Each row comes from the steps of one path. Every step used is in the known rows, and no mark comes twice. Write the path behind each row, first mark first.
Known rows
nunu-pazad-koni-foro: -3.81 -0.02 +0.19 +1.81 +0.46 -0.88 -3.33 +1.32 +2.25 +1.08 -1.51 +0.69
 +0.04 -0.75 +0.89 +2.02 -0.88 -0.56 -0.44 -1.69 -0.65 +1.10 +0.93
babib-feze: +1.71 -0.69 +0.25 -0.23 +1.26 -0.86 -0.75 +1.52 +0.08 +0.97 -0.31 +1.11
 -1.06 -0.10 +0.05 -0.48 +0.57 +0.15 -0.84 -1.58 +0.46 -0.75 +1.18
guvus-feze: +0.55 +0.74 -0.40 -0.74 -0.59 -0.57 -2.18 +0.17 +0.50 +0.51 -0.40 -0.27
 -0.01 +1.29 -0.03 +0.29 -0.39 +1.54 +1.32 -1.12 -0.40 +0.26 -3.00
guvus-nunu-pazad-feze-babib: -1.67 -0.35 +0.56 +0.39 +0.45 -0.42 -3.51 +1.26 +1.60 +0.66 +0.02 +1.22
 -1.35 +0.57 +0.26 +1.43 -0.47 +2.02 -0.65 -1.59 +0.55 +2.36 -2.12
bapo-pazad-nunu-guvus-feze: +1.00 -3.35 -0.84 -1.94 +1.34 -1.01 -2.91 -0.17 +2.18 +2.13 -0.64 +0.35
 +0.03 +1.94 -0.37 +0.66 -0.44 +0.90 -1.11 -0.46 -0.04 -0.02 -3.08
pazad-koni-foro-feze: -1.42 -2.42 -0.02 +1.34 -0.21 -1.08 -3.60 +0.76 +1.33 +0.50 -0.52 -0.88
 -1.12 +0.29 +0.20 +2.17 -0.10 +0.38 -0.40 -1.73 -1.86 +1.18 +0.10
koni-pazad-nunu-guvus: -1.43 +0.87 -0.25 -0.47 +1.69 -0.83 -2.64 +1.22 +2.89 +2.64 -2.37 -1.58
 +0.10 -0.98 -0.01 +0.68 -1.37 -1.31 -0.49 -1.35 -2.00 -0.07 -1.90
feze-guvus: +0.25 +0.41 -0.03 -0.38 +1.51 -0.45 +0.00 +4.67 +0.83 +1.06 -0.47 -0.38
 -0.70 +0.25 -0.73 +1.71 -1.16 -0.16 +1.66 -1.80 +1.41 +0.00 +1.38
babib-feze-guvus-nunu-pazad: -0.28 -1.76 +0.19 -0.36 +2.55 -0.12 -0.98 +3.23 +1.26 +2.01 +0.13 +1.58
 -1.56 +0.50 +0.34 +1.86 -0.90 +0.44 -0.99 -1.11 +1.25 -0.51 +3.97
babib-feze-guvus-nunu: +1.45 -2.11 +0.12 -0.88 +1.92 -0.30 -0.73 +2.15 +0.57 +1.92 +0.60 +0.25
 -1.43 +0.28 -0.26 +1.31 -0.29 +1.00 -0.41 -1.19 +1.56 -0.67 +1.95
pazad-nunu-guvus: -1.55 +0.41 -0.04 -1.11 +1.87 -1.06 -2.88 -0.03 +2.28 +2.32 -1.34 -0.17
 +0.03 -0.05 +0.08 +1.28 -1.13 +0.16 -0.98 -1.05 -0.32 -0.10 -0.76
bapo-pazad: +3.33 -1.94 -0.72 +0.08 +1.11 -0.59 -0.15 +2.30 +0.83 +0.73 -0.13 +0.62
 -0.20 +0.59 -0.82 -0.44 -0.06 -0.52 +0.04 -1.41 +0.92 -0.19 -1.00
babib-feze-guvus: +1.39 -1.38 +0.34 -0.93 +2.24 -0.72 +0.43 +4.82 +0.22 +1.44 -0.10 +0.71
 -1.66 +0.21 -0.42 +0.97 +0.02 -0.05 +0.00 -1.85 +1.66 -0.78 +3.45
nunu-guvus-feze-babib: -0.63 +0.10 -0.27 -1.16 +0.32 -0.65 -2.04 +1.81 +1.70 +0.49 -0.95 +0.48
 -0.51 +0.86 -0.26 +1.31 -1.36 +2.12 +2.34 -0.99 +1.37 +1.67 -1.11
guvus-nunu-pazad-koni-foro: -3.93 -0.40 +0.10 +1.91 +0.19 -0.43 -4.50 -1.61 +2.67 +1.39 -0.85 +0.21
 +0.22 -0.60 +1.02 +2.36 -1.22 +0.67 -0.85 -1.04 -0.86 +1.10 -0.71
koni-foro-feze: +0.84 -1.46 +0.01 +2.00 -0.31 -0.59 -1.81 +2.11 +1.00 +0.81 -0.90 -1.01
 -0.71 +0.80 -0.29 +1.76 -0.34 -1.95 +0.38 -1.57 -2.64 +1.31 +1.06
guvus-nunu-pazad-bapo: -2.23 +2.52 -0.52 +0.76 +0.75 -0.05 -3.36 +0.01 +1.82 +2.52 +0.02 +0.92
 -0.88 +0.56 +0.21 +0.53 -0.94 -0.08 +0.88 -0.56 +0.14 +0.78 -0.96
pazad-feze-guvus: -0.58 -0.20 +0.52 -1.18 +1.19 -1.03 -0.77 +4.53 +0.62 +1.50 -0.09 -0.33
 -1.38 +1.08 -0.77 +1.93 -0.41 +0.43 +1.08 -1.99 +0.48 +0.56 -0.62
babib-feze-guvus-nunu-pazad-koni: -2.62 -2.39 +0.31 -0.87 +2.54 -0.78 -2.83 +1.93 +1.57 +1.92 +0.53 +1.56
 -1.97 -0.12 +0.79 +2.28 -0.70 +2.92 -1.88 -1.29 +2.12 -0.57 +2.77
koni-foro-bapo-pazad-nunu: +3.85 -5.25 -0.61 +3.34 +1.41 -1.11 -2.42 +1.40 +2.16 +2.46 -0.60 -0.09
 -0.82 +1.19 -0.37 +0.50 +1.06 -2.30 -1.83 -1.60 -0.33 +0.76 -1.58
pazad-nunu-guvus-feze: -1.66 -0.30 -0.30 -1.83 +0.78 -1.03 -3.95 -1.26 +2.09 +2.14 -1.17 -0.45
 +0.14 +1.27 +0.22 +1.33 -0.98 +1.58 -0.28 -0.59 -0.95 +0.23 -2.77

Write each row's path
-2.95 -2.99 +0.22 +2.39 +0.03 -0.43 -5.07 +0.68 +2.37 +0.14 -0.19 +0.30
 -1.77 +0.06 +0.67 +3.13 -0.64 +1.85 -1.03 -1.53 -0.51 +2.93 +1.00 -> guvus-nunu-pazad-koni-foro-feze-babib
-3.41 +0.75 +0.04 -0.12 +1.19 -0.99 -3.34 +1.31 +1.77 +0.68 -0.80 +1.27
 -0.63 -0.43 +0.82 +1.19 -1.02 +1.93 -0.47 -1.61 +0.68 +0.16 +0.30 -> nunu-pazad-koni
-1.51 +0.11 -0.53 -1.30 +0.40 -0.77 -3.64 +0.01 +2.67 +2.31 -2.12 -1.77
 +0.23 +0.38 +0.13 +0.81 -1.21 +0.03 -0.04 -0.94 -2.54 +0.25 -4.10 -> koni-pazad-nunu-guvus-feze
+0.75 -6.82 -0.64 +0.92 +1.04 -0.62 -2.58 +2.37 +1.75 +1.34 +0.99 -0.95
 -1.55 +1.28 -0.84 +3.31 -0.45 +0.65 -0.79 -1.19 +0.10 +0.95 +0.51 -> bapo-pazad-koni-foro-feze-guvus-nunu
+3.48 -6.27 -0.40 +2.36 +1.28 -0.82 -1.30 +3.30 +1.99 +2.98 +0.65 -0.40
 -1.70 +2.52 -1.03 +2.40 +0.15 -1.10 +0.38 -1.29 +0.42 +1.23 -1.62 -> koni-foro-bapo-pazad-feze-guvus-nunu
-2.99 -2.61 -0.06 +1.76 +0.10 -0.55 -5.06 -0.86 +2.45 +1.10 -0.32 -0.09
 -0.98 +0.54 +0.89 +3.04 -1.02 +0.99 -1.36 -1.04 -2.17 +1.40 +0.80 -> guvus-nunu-pazad-koni-foro-feze
+3.16 -4.97 -1.16 -0.21 +1.92 -1.38 -3.29 +0.39 +2.60 +2.86 -0.32 +0.55
 -1.08 +2.91 -0.30 +0.60 -0.17 +1.41 -0.76 -0.45 +0.62 -0.10 -2.99 -> foro-bapo-pazad-nunu-guvus-feze
-2.31 +3.05 -0.27 +0.56 +1.11 -0.50 -2.26 +2.99 +1.39 +2.04 -0.67 +1.34
 -1.17 +0.45 +0.02 +0.23 -0.65 -1.04 +1.32 -1.22 +0.31 +0.67 +0.61 -> nunu-pazad-bapo
-1.72 -0.13 -0.46 +0.05 +1.58 +0.00 -2.90 +4.29 +1.64 +2.61 +0.79 +0.24
 -2.68 +2.02 -0.47 +2.69 -1.28 +0.18 +1.08 -0.74 -0.01 +1.00 +2.49 -> foro-feze-guvus-nunu-pazad-bapo
+0.83 -2.98 -0.68 -0.54 +1.20 -1.16 -2.11 +0.94 +1.19 +0.42 +0.23 +0.73
 -0.61 -0.02 -0.25 -0.04 +0.14 +1.81 -0.74 -1.55 +1.88 -0.30 -1.95 -> bapo-pazad-koni
-0.77 +1.07 -0.57 -1.73 +0.39 -0.77 -2.10 +0.33 +1.69 +1.42 -1.04 +0.12
 +0.25 +1.49 -0.11 +1.22 -1.73 +1.31 +2.15 -0.47 -0.27 +0.17 -1.52 -> nunu-guvus-feze
+1.93 -4.11 -0.33 -1.11 +1.50 -0.59 -0.89 +2.76 +1.02 +1.85 +1.12 -0.16
 -1.26 +1.94 -1.16 +1.61 -0.19 +0.83 -0.11 -1.15 +1.27 +0.41 -2.21 -> bapo-pazad-feze-guvus-nunu
+4.65 -4.14 -0.56 +0.80 +1.30 -1.46 -1.34 +2.82 +1.09 +1.74 +0.44 +0.92
 -2.01 +2.38 -0.68 -0.25 +0.94 +0.43 +0.11 -1.60 +0.74 +0.24 -3.10 -> foro-bapo-pazad-feze
-2.13 -2.88 -0.11 +2.90 +1.71 -0.68 -3.68 +2.34 +3.19 +2.69 -0.33 +0.24
 -1.51 +0.68 +0.66 +3.76 -1.40 +0.88 +0.42 -1.32 +1.04 +1.15 +1.69 -> feze-guvus-nunu-pazad-koni-foro-bapo
-2.21 +0.11 +0.60 -0.79 +1.79 -0.82 -1.09 +5.77 +1.25 +1.63 -0.60 +0.83
 -1.47 +1.28 -0.20 +2.51 -1.11 -0.16 +0.48 -1.95 +0.46 +0.81 +1.33 -> nunu-pazad-feze-guvus
-0.47 -0.88 +0.26 -1.03 +0.82 -0.61 -1.88 +1.59 +0.99 +1.83 +0.53 -0.77
 -1.17 +1.23 -0.57 +2.26 -0.68 +1.50 +0.57 -1.42 +0.30 +0.58 -2.16 -> pazad-feze-guvus-nunu
-0.41 -0.47 +0.00 -0.63 +0.56 -0.34 -1.56 +3.09 +1.59 +2.11 -0.43 -2.15
 -1.09 +0.37 -0.62 +1.65 -0.94 +0.01 +0.83 -1.67 -1.40 +0.53 -3.67 -> koni-pazad-feze-guvus-nunu
+1.06 -5.63 -0.59 +1.30 +0.33 -1.14 -2.61 +1.74 +1.35 +0.47 +0.00 -0.22
 -1.18 +0.89 -0.39 +1.55 +0.41 -0.35 -1.17 -1.60 -0.93 +0.86 -0.07 -> bapo-pazad-koni-foro-feze
-1.25 +0.35 -0.09 -0.02 +1.85 +0.15 -1.39 +3.13 +1.86 +1.70 -0.27 +0.54
 -0.58 +0.59 -0.01 +2.50 -2.11 +0.60 +0.53 -1.11 +0.94 +0.37 +1.90 -> feze-guvus-nunu-pazad
+0.85 -6.24 -0.41 +0.81 +1.28 -1.02 -1.37 +4.96 +1.41 +0.91 +0.27 -0.57
 -1.83 +1.18 -0.92 +2.96 -0.15 -0.43 -0.41 -1.84 +0.26 +0.93 +2.14 -> bapo-pazad-koni-foro-feze-guvus
-4.25 -1.36 +0.21 +1.51 +1.13 -0.38 -3.34 +1.72 +2.69 +1.84 -0.65 +0.05
 -0.39 -0.34 +0.53 +3.88 -1.72 +0.33 -0.18 -1.35 +0.42 +1.08 +1.47 -> feze-guvus-nunu-pazad-koni-foro
-1.34 -0.25 +0.01 -0.27 +2.42 -0.25 -1.81 +3.72 +1.22 +3.27 +0.56 +1.75
 -2.44 +0.70 -0.02 +1.37 -0.29 -0.03 -0.03 -0.83 +1.61 -0.02 +3.19 -> babib-feze-guvus-nunu-pazad-bapo
+2.44 -6.34 -0.66 +2.20 +1.19 -1.11 -3.38 +2.02 +3.03 +2.22 -0.84 +0.49
 -1.34 +2.05 -0.46 +1.60 +0.24 +0.05 +0.03 -1.01 +0.83 +2.36 -1.98 -> koni-foro-bapo-pazad-nunu-guvus-feze-babib
+4.71 -4.23 -0.89 +3.65 +0.91 -0.83 -0.60 +2.83 +1.81 +1.83 -0.59 +0.31
 -0.67 +1.32 -0.63 +0.41 +0.33 -2.51 +0.77 -1.49 +0.16 +0.63 -0.17 -> koni-foro-bapo-pazad
-1.84 -2.11 -0.36 +3.48 +0.65 -0.86 -4.85 -1.13 +3.13 +2.20 -0.55 +0.63
 -0.91 +0.35 +1.22 +2.30 -0.86 +1.03 -0.26 -1.08 -0.28 +1.01 -0.75 -> guvus-nunu-pazad-koni-foro-bapo
+0.31 -3.67 -0.43 +1.42 +0.43 -1.06 -2.07 +0.87 +1.58 +0.81 -0.48 +0.10
 +0.03 -0.31 -0.27 +0.87 +0.18 -0.64 -0.70 -1.65 +0.31 +0.61 -1.19 -> bapo-pazad-koni-foro
-2.53 +1.66 -0.34 +0.21 +1.69 +0.05 -2.21 +3.41 +1.86 +2.99 +0.19 +0.70
 -1.54 +0.83 -0.35 +1.98 -1.40 -0.10 +1.63 -0.82 +1.24 +0.70 +1.29 -> feze-guvus-nunu-pazad-bapo
+2.98 -4.26 -1.03 +0.93 +1.62 -1.52 -2.51 +1.86 +1.59 +1.21 +0.59 +0.99
 -1.77 +0.94 -0.21 -0.12 +0.51 +2.38 -0.06 -1.52 +2.54 -0.35 -1.93 -> foro-bapo-pazad-koni
